Each row was made from one walk, in order. Every step used is in the known rows, and no mark comes twice. Write each row's walk.
Known rows
D-S: [-0.33  0.14  0.11  0.10 -0.07 -0.10 -0.05  0.04 -0.18 -0.27  0.08 -0.15
 -0.03 -0.08 -0.24  0.34 -0.02  0.15  0.14  0.06 -0.07 -0.04  0.12  0.01]
A-V: [-0.27  0.09 -0.05 -0.03 -0.07 -0.01 -0.16  0.03 -0.12 -0.35  0.03 -0.16
  0.01 -0.10 -0.19  0.21  0.22  0.00 -0.07 -0.08 -0.25 -0.21  0.14 -0.05]
F-S-H-V: [-0.24  0.16  0.02 -0.08 -0.18 -0.24 -0.13  0.29 -0.08 -0.38  0.38 -0.11
 -0.17 -0.09 -0.28  0.32  0.36  0.29  0.28  0.00 -0.15 -0.20  0.26  0.44]
S-K: [-0.17  0.12 -0.03  0.01 -0.07 -0.11  0.07  0.09 -0.14 -0.24  0.13 -0.18
 -0.13 -0.14 -0.14 -0.29 -0.07  0.16  0.10  0.16 -0.16 -0.15  0.02  0.22]
H-V-K-S: [-0.46  0.18  0.06  0.00  0.12 -0.14 -0.31  0.21 -0.02 -0.29  0.28  0.11
 -0.11 -0.16 -0.15  0.31  0.32  0.15  0.32  0.04 -0.11 -0.20  0.21  0.01]
D-S-K-V: [-0.26  0.34  0.06  0.05 -0.11 -0.09  0.10 -0.03 -0.13 -0.40  0.13 -0.11
 -0.07 -0.01 -0.11  0.06  0.13 -0.10  0.31  0.25 -0.14 -0.19  0.04 -0.14]
A-V-K-S: [-0.42  0.09  0.02 -0.05  0.18 -0.02 -0.34  0.06  0.00 -0.35  0.04  0.07
 -0.02 -0.10 -0.11  0.30  0.30  0.06  0.19 -0.07 -0.20 -0.25  0.15  0.04]
F-S-M-V-H: [-0.16  0.26 -0.05  0.00  0.14  0.03 -0.22  0.17 -0.04 -0.61  0.22 -0.28
 -0.05 -0.20 -0.23  0.16  0.63  0.01  0.16 -0.06 -0.31 -0.26  0.15  0.12]
D-S-A-V-K: [-0.35  0.07  0.05 -0.05 -0.01 -0.01 -0.29  0.09 -0.08 -0.43  0.02 -0.12
 -0.07 -0.01 -0.06  0.58 -0.03 -0.14  0.11 -0.02 -0.19 -0.37  0.26 -0.31]
S-F: [-0.21  0.11 -0.02 -0.02 -0.04 -0.08 -0.03  0.15 -0.17 -0.26  0.11 -0.20
 -0.13 -0.08 -0.20 -0.29 -0.27  0.12  0.04  0.14 -0.14  0.04  0.09  0.03]
A-V-K: [-0.37  0.08 -0.05 -0.08 -0.02 -0.01 -0.23  0.10 -0.02 -0.34  0.04 -0.05
 -0.02 -0.14 -0.12  0.25  0.17  0.00  0.01 -0.09 -0.27 -0.34  0.17 -0.11]
D-S-K-V-A: [ 0.01  0.32  0.07  0.02 -0.06 -0.02  0.02  0.02 -0.12 -0.45  0.12 -0.13
 -0.05 -0.06 -0.09 -0.09  0.11 -0.04  0.32  0.22 -0.04 -0.33 -0.04 -0.23]
D-S-M-V: [-0.34  0.32  0.00  0.05  0.03 -0.03 -0.11  0.01 -0.17 -0.49  0.17 -0.26
 -0.04 -0.06 -0.21  0.17  0.39  0.21  0.08  0.08 -0.11 -0.07  0.24 -0.02]
S-H-V: [-0.30  0.15  0.01 -0.06 -0.26 -0.25 -0.12  0.30 -0.12 -0.34  0.41 -0.17
 -0.18 -0.09 -0.26  0.19  0.33  0.22  0.14  0.04 -0.16 -0.24  0.27  0.31]
V-D-S: [-0.26  0.15  0.10 -0.06 -0.03 -0.06 -0.22  0.21 -0.10 -0.14  0.06 -0.03
  0.07 -0.10 -0.21  0.42  0.02  0.32  0.13 -0.12 -0.12 -0.09  0.11  0.01]
F-S: [-0.19  0.14  0.03  0.03  0.04 -0.05 -0.10  0.11 -0.12 -0.27  0.06 -0.11
 -0.04 -0.16 -0.28  0.32  0.16  0.27  0.21  0.02 -0.12 -0.04  0.09  0.16]
K-V: [-0.28  0.32  0.03  0.06 -0.08  0.00 -0.06  0.03 -0.15 -0.33  0.12 -0.13
 -0.02 -0.09 -0.21  0.28  0.41 -0.03  0.14  0.19 -0.17 -0.18  0.10 -0.36]
F-S-H-V-K: [-0.34  0.14  0.02 -0.11 -0.12 -0.23 -0.21  0.33  0.01 -0.38  0.35 -0.02
 -0.18 -0.14 -0.21  0.37  0.30  0.26  0.33 -0.01 -0.19 -0.34  0.29  0.33]
K-S-A: [-0.24  0.13  0.11  0.06  0.17 -0.02 -0.28  0.13 -0.19 -0.32  0.10 -0.16
 -0.11 -0.04 -0.16  0.43  0.14  0.08  0.21  0.18 -0.03 -0.12  0.17 -0.12]
K-V-D-S: [-0.27  0.31  0.11 -0.05 -0.03 -0.01 -0.21  0.17 -0.08 -0.24  0.08  0.00
  0.09 -0.03 -0.18  0.51  0.24  0.14  0.22 -0.02 -0.15 -0.16  0.11 -0.28]
V-M-S: [-0.38  0.12 -0.08  0.00  0.23 -0.12 -0.12  0.14 -0.09 -0.21  0.09 -0.20
 -0.01 -0.17 -0.29  0.36  0.42  0.17  0.04 -0.15 -0.12 -0.03  0.04  0.05]
F-S-A: [-0.11  0.13  0.06  0.03  0.07 -0.01 -0.19  0.15 -0.19 -0.34  0.08 -0.22
 -0.11 -0.07 -0.20  0.54  0.05  0.13  0.21  0.12 -0.07 -0.13  0.17 -0.11]
S-M-V: [-0.28  0.31 -0.07  0.01  0.05  0.00 -0.15  0.06 -0.16 -0.46  0.19 -0.29
 -0.05 -0.12 -0.22  0.02  0.51  0.26 -0.02  0.10 -0.17 -0.12  0.21 -0.05]
K-S-F: [-0.27  0.12  0.03 -0.01  0.14 -0.08 -0.14  0.11 -0.14 -0.29  0.10 -0.07
 -0.11 -0.05 -0.19 -0.24 -0.13  0.14  0.20  0.14 -0.09  0.09  0.07  0.16]
H-S-K: [-0.25  0.12 -0.05 -0.01 -0.10 -0.17  0.05  0.21 -0.13 -0.18  0.15 -0.02
 -0.13 -0.15 -0.17 -0.27  0.02  0.16 -0.02  0.15 -0.06 -0.31  0.12  0.23]
M-S: [-0.41  0.15 -0.09  0.06  0.13 -0.17 -0.17  0.06 -0.18 -0.37  0.09 -0.17
 -0.01 -0.15 -0.32  0.35  0.21  0.22  0.07  0.07 -0.10 -0.04  0.07 -0.03]
M-V: [-0.37  0.32 -0.05  0.05 -0.04 -0.03 -0.12  0.06 -0.19 -0.52  0.17 -0.20
  0.00 -0.15 -0.26  0.22  0.32  0.24  0.02  0.16 -0.18 -0.17  0.14 -0.12]

Write each row's walk
[ 0.06  0.31  0.01 -0.02 -0.05  0.01  0.00  0.05 -0.12 -0.42  0.13 -0.15
 -0.08 -0.12 -0.10 -0.24  0.21  0.00  0.24  0.24 -0.09 -0.38 -0.06 -0.22] => S-K-V-A
[-0.14  0.33 -0.01  0.00 -0.02 -0.04  0.06  0.02 -0.09 -0.39  0.11 -0.08
 -0.07 -0.07 -0.14  0.05  0.29  0.00  0.35  0.21 -0.19 -0.19  0.01 -0.03] => F-S-K-V
[-0.30  0.05 -0.06 -0.04 -0.08 -0.03 -0.23  0.25 -0.04 -0.37  0.11 -0.04
  0.01 -0.19 -0.23  0.19  0.41 -0.23 -0.16 -0.17 -0.25 -0.53  0.21  0.02] => A-V-H-S
[-0.24  0.07 -0.01 -0.11  0.07  0.03 -0.32  0.14 -0.04 -0.43  0.01 -0.09
 -0.07 -0.06 -0.09  0.58  0.11 -0.05  0.16 -0.04 -0.23 -0.37  0.24 -0.19] => F-S-A-V-K
[-0.36  0.09 -0.05 -0.03 -0.01 -0.26 -0.16  0.15 -0.16 -0.45  0.18 -0.24
 -0.09 -0.06 -0.35  0.28  0.30  0.33  0.12  0.08 -0.14 -0.15  0.15  0.42] => M-S-H
[-0.24  0.13  0.05  0.05 -0.09 -0.16  0.10  0.04 -0.15 -0.28  0.11 -0.16
 -0.12 -0.07 -0.14 -0.11 -0.20  0.11  0.21  0.14 -0.10 -0.10  0.05  0.22] => D-S-K
[-0.42  0.18 -0.01 -0.02 -0.10 -0.15 -0.20  0.27 -0.04 -0.27  0.31 -0.02
 -0.12 -0.21 -0.15  0.26  0.18  0.11  0.17  0.02 -0.17 -0.29  0.24 -0.14] => H-V-K
[-0.35  0.08 -0.02 -0.12  0.17 -0.05 -0.26  0.10 -0.03 -0.37  0.05  0.02
 -0.10 -0.02 -0.08 -0.15 -0.09 -0.01  0.19  0.01 -0.21 -0.10  0.13  0.07] => A-V-K-S-F
[-0.12  0.09 -0.03 -0.21  0.01  0.07 -0.40  0.28 -0.08 -0.26  0.02 -0.11
  0.04 -0.05 -0.11  0.48  0.16  0.12 -0.04 -0.18 -0.25 -0.33  0.19 -0.26] => S-A-V-D
[-0.20  0.14  0.03 -0.14 -0.06 -0.16 -0.08  0.37  0.02 -0.18  0.35 -0.15
 -0.14 -0.12 -0.25  0.31  0.57  0.23  0.23 -0.23 -0.17 -0.19  0.22  0.47] => F-S-H-V-M
[-0.37  0.07  0.10 -0.07  0.05 -0.17 -0.24  0.20 -0.02 -0.34  0.18 -0.04
 -0.14 -0.06 -0.20  0.19  0.30  0.33  0.28  0.08 -0.15 -0.26  0.20  0.53] => V-K-S-H
[-0.28  0.10 -0.04 -0.04 -0.08 -0.13 -0.06  0.26 -0.16 -0.20  0.12 -0.05
 -0.12 -0.09 -0.23 -0.29 -0.17  0.11 -0.09  0.13 -0.04 -0.13  0.19  0.05] => H-S-F
[-0.32  0.17 -0.14 -0.06  0.12 -0.23  0.00  0.21 -0.06 -0.26  0.28 -0.15
 -0.14 -0.15 -0.17 -0.03  0.31  0.09  0.18 -0.07 -0.16 -0.14  0.05  0.19] => H-V-M-S-K
[-0.28  0.12  0.06  0.02 -0.06 -0.12  0.00  0.09 -0.18 -0.30  0.09 -0.17
 -0.11  0.00 -0.20 -0.11 -0.39  0.07  0.15  0.13 -0.09  0.09  0.11  0.05] => D-S-F
[-0.32  0.21  0.08 -0.08 -0.10 -0.13 -0.25  0.32 -0.08 -0.18  0.25  0.02
  0.02 -0.11 -0.19  0.47  0.12  0.26  0.19 -0.14 -0.13 -0.13  0.20 -0.07] => H-V-D-S
[-0.30  0.26 -0.04  0.05 -0.02  0.01 -0.17  0.15 -0.10 -0.62  0.23 -0.25
  0.00 -0.24 -0.25  0.21  0.43 -0.07  0.06  0.04 -0.34 -0.34  0.10 -0.06] => M-V-H
[-0.06  0.11 -0.02 -0.22  0.09  0.08 -0.42  0.28 -0.05 -0.28 -0.01 -0.06
  0.06 -0.04 -0.14  0.60  0.21  0.17  0.07 -0.21 -0.24 -0.29  0.18 -0.14] => F-S-A-V-D
[-0.16  0.14  0.07 -0.09  0.08 -0.03 -0.23  0.21 -0.08 -0.10  0.10 -0.14
 -0.02 -0.07 -0.16  0.17  0.23  0.33  0.08 -0.17 -0.11 -0.03  0.19  0.11] => V-D-S-M
[-0.15  0.26 -0.01  0.03 -0.07 -0.02  0.00  0.13 -0.03 -0.47  0.21 -0.19
 -0.07 -0.16 -0.13 -0.08  0.36 -0.33  0.25  0.14 -0.35 -0.39  0.00 -0.10] => S-K-V-H
[-0.22  0.21  0.05  0.03 -0.06  0.01 -0.24  0.29 -0.12 -0.43  0.19 -0.14
 -0.08 -0.10 -0.17  0.47  0.40 -0.34  0.05  0.16 -0.14 -0.55  0.25 -0.46] => K-V-H-S-A
[-0.28  0.09 -0.17 -0.10  0.17 -0.13 -0.02  0.07 -0.04 -0.32  0.06 -0.18
 -0.05 -0.10 -0.15 -0.05  0.29  0.00  0.05 -0.15 -0.23 -0.18 -0.01  0.22] => A-V-M-S-K
[-0.35  0.16  0.09 -0.02 -0.27 -0.28 -0.09  0.25 -0.12 -0.39  0.39 -0.15
 -0.16 -0.02 -0.25  0.34  0.22  0.19  0.24  0.03 -0.11 -0.20  0.29  0.31] => D-S-H-V
[-0.15  0.11  0.01 -0.16  0.07  0.01 -0.29  0.17 -0.05 -0.19  0.04 -0.13
  0.03 -0.02 -0.12  0.21  0.30  0.21  0.01 -0.29 -0.19 -0.12  0.22  0.07] => A-V-D-S-M
[-0.29  0.08  0.00  0.03 -0.07 -0.08 -0.17  0.32 -0.08 -0.28  0.17 -0.06
 -0.04 -0.24 -0.27  0.15  0.32 -0.08 -0.08 -0.03 -0.16 -0.42  0.18  0.07] => V-H-S
[-0.21  0.13  0.05  0.02  0.23 -0.04 -0.22  0.07 -0.11 -0.20  0.12 -0.15
 -0.11 -0.09 -0.17 -0.03  0.45  0.25  0.14  0.02 -0.06  0.04  0.17  0.21] => K-S-M
[-0.13  0.31 -0.06 -0.18  0.17  0.05 -0.35  0.25 -0.05 -0.33  0.14 -0.09
  0.05 -0.14 -0.21  0.24  0.55  0.50  0.11 -0.13 -0.21 -0.14  0.17  0.10] => F-S-M-V-D
[-0.09  0.13  0.00 -0.01  0.15 -0.03 -0.13  0.12 -0.11 -0.22  0.09 -0.22
 -0.11 -0.13 -0.21  0.09  0.36  0.29  0.15 -0.04 -0.11  0.02  0.17  0.24] => F-S-M
[-0.18  0.27  0.00 -0.04  0.02  0.00  0.11  0.11 -0.02 -0.15  0.14 -0.17
 -0.06 -0.11 -0.09 -0.07  0.46 -0.08  0.16  0.01 -0.21 -0.21  0.00 -0.06] => S-K-V-M
[-0.21  0.07  0.04  0.02 -0.04 -0.03 -0.25  0.35 -0.14 -0.35  0.18 -0.17
 -0.12 -0.14 -0.20  0.37  0.19 -0.17 -0.04  0.07 -0.10 -0.48  0.25 -0.20] => V-H-S-A
[-0.25  0.17  0.05 -0.21 -0.03 -0.19 -0.38  0.45  0.00 -0.21  0.35  0.06
 -0.05 -0.08 -0.22  0.29  0.46  0.45  0.24 -0.14 -0.17 -0.23  0.23  0.38] => K-S-H-V-D
[-0.15  0.17  0.01 -0.24 -0.11 -0.17 -0.32  0.47 -0.01 -0.23  0.33  0.02
 -0.04 -0.11 -0.25  0.39  0.39  0.48  0.25 -0.18 -0.21 -0.26  0.22  0.39] => F-S-H-V-D
[-0.21  0.32 -0.01  0.03 -0.11 -0.06  0.08  0.02 -0.12 -0.35  0.15 -0.14
 -0.09 -0.07 -0.12 -0.11  0.24 -0.06  0.22  0.27 -0.19 -0.23  0.02 -0.17] => S-K-V
[-0.19  0.05  0.05  0.00 -0.03  0.03 -0.26  0.14 -0.09 -0.56  0.09 -0.27
 -0.04 -0.05 -0.12  0.52  0.14 -0.43  0.09 -0.11 -0.30 -0.40  0.19 -0.21] => D-S-A-V-H
[-0.18  0.14  0.13 -0.05  0.00 -0.02 -0.30  0.26 -0.16 -0.23  0.07 -0.15
 -0.02 -0.01 -0.14  0.61 -0.08  0.18  0.15  0.01 -0.07 -0.18  0.19 -0.25] => V-D-S-A
[-0.17  0.14  0.04 -0.09 -0.05 -0.11 -0.05  0.19 -0.08 -0.17  0.10 -0.05
 -0.03 -0.08 -0.11 -0.04 -0.15  0.28  0.20 -0.01 -0.15 -0.15  0.04  0.23] => V-D-S-K
